Each row comes from the steps of one walk. Every step used is in the known rows, and no mark comes twice. Write the walk behind each row, first mark first.
(in the rows, 128 means zero)
Known rows
v > y > u: [129  56 156 127 134  93 166 144 130 114 171 136 138  56 163 104 153 114
 119]
q > z > u > y: [133 168  74 130 128 145 144 124 132 124  64 129 126 114 106 132 116 137
 138]
z > u > y: [129 168  73 125 121 141 122 128 129 152  86 130 116 132 114 132 122 129
 139]
n > v > y: [134  80 218 130 130 103 154 126 130  99 190 106 149  57 170  93 132 100
 127]
z > u > y > q > n: [114 155 103 126 131 126  80 129 129 148 161 103 118  91 129 128 138 119
 131]
y > v > n > q > z: [144 110 126 128 140 144 157 109 129 120 111 142 145 144 118 138 130 147
 117]
v > y: [133  78 164 122 139 107 159 120 134 103 180 108 149  74 145 104 146 119
 127]
q > n > v: [124 114 203 122 116 127 100 126 120 154 169 104 136  81 178 137 136  81
 123]
z > u > y > q: [106 163  82 147 134 110 110 149 133 104 131 122 114 107 101 107 124 133
 137]
u > y > v > n > q: [146 124  92 123 127 151 109 115 121 192 128 150 123 193 128 128 137 142
 117]
z > u > y > v > n: [134 162 110 126 114 149 117 116 120 148 110 125 120 213 142 141 117 144
 133]
n > q > z > u > y > v: [157 177 100 110 127 147 110 106 131 126  59 137 136 139 120 131 128 154
 132]
q > y: [106  93 137 120 123 125 122 151 129 144 128 137 119 192  83 159 131 116
 126]
u > y: [122 142  56 132 124 143 111 140 126 165  98 122 124 135 117 125 143 116
 129]
n > q > z > u > y: [142 162  71 126 132 148 141 119 133 143  67 143 123 114 100 129 118 141
 134]
z > u > y > q > n > v: [117 150 178 136 119 120  86 135 123 135 165 105 120  74 160 118 120  95
 131]
u > y > q > z: [111 134  80 154 144 121 142 147 135  71 106 116 138  83  94 113 133 132
 127]
u > y > v > n: [131 145  98 130 116 151 110 123 118 155 117 121 125 214 144 136 132 136
 126]
q > n > v > y > u: [135  56 204 125 126  96 144 140 124 129 191 125 137  34 194 104 148  93
 116]

Which walk is each row?
[119  59 127 120 126 112 133 161 126 170 132 177 110 151 106 144 143 117
 111]  n > q > y > u
[138 158  67 134 129 155 148 118 129 153  81 145 118 147 103 131 110 145
 132]  v > n > q > z > u > y
[120 112 149 122 115 140 117 130 120 141 138 131 122 252 123 157 124 136
 124]  q > y > v > n
[100 141  68 152 136 112 100 158 131 114 140 116 120 110 102 103 140 122
 129]  u > y > q
[127 125 156 105 119 128  95 132 127 119 107 131 131 205 109 156 139 131
 127]  q > y > v
[115 148 143 137 142 108 165 125 139  53 116 125 134  77 105 131 109 145
 139]  y > q > z > u
[138 132 139 126 137 135 178 105 133 115 110 148 130 123 111 144 104 150
 132]  v > n > q > z > u
[147 144 150 118 134 139 163  97 132 106 100 146 136 138 120 145 107 159
 132]  y > v > n > q > z > u
[125 131 202 141 141  97 176 122 139  35 145 117 141  43 128 106 102 134
 139]  n > v > y > q > z > u
[118  78 129 123 126 140 127 141 126 190 151 163 107 233  79 154 123 127
 117]  v > n > q > y
[127 125 141 126 119 137 123 118 120 135 142 120 133 204 153 142 132 135
 125]  y > v > n
[145 183 105 109 117 140  96 114 127 129  73 123 131 155 134 134 131 143
 138]  z > u > y > v
[114 133 168 140 121 121  78 142 121 143 174 101 125  76 162 116 133  85
 124]  u > y > q > n > v
[111 138  91 130 133 128  72 137 126 153 167  99 122  94 130 124 151 110
 125]  u > y > q > n
[148 141 105 118 125 151 115 107 124 185 120 154 118 191 127 131 123 150
 123]  z > u > y > v > n > q
[138 162 110 129 119 153 133 113 123 124  95 125 128 198 135 140 114 151
 133]  q > z > u > y > v > n
[131  57 200 133 127  90 162 148 126 109 178 134 136  42 183  98 142  98
 118]  n > v > y > u
[125 131 166 135 147 100 177 119 142  38 139 118 142  58 113 114 109 147
 139]  v > y > q > z > u
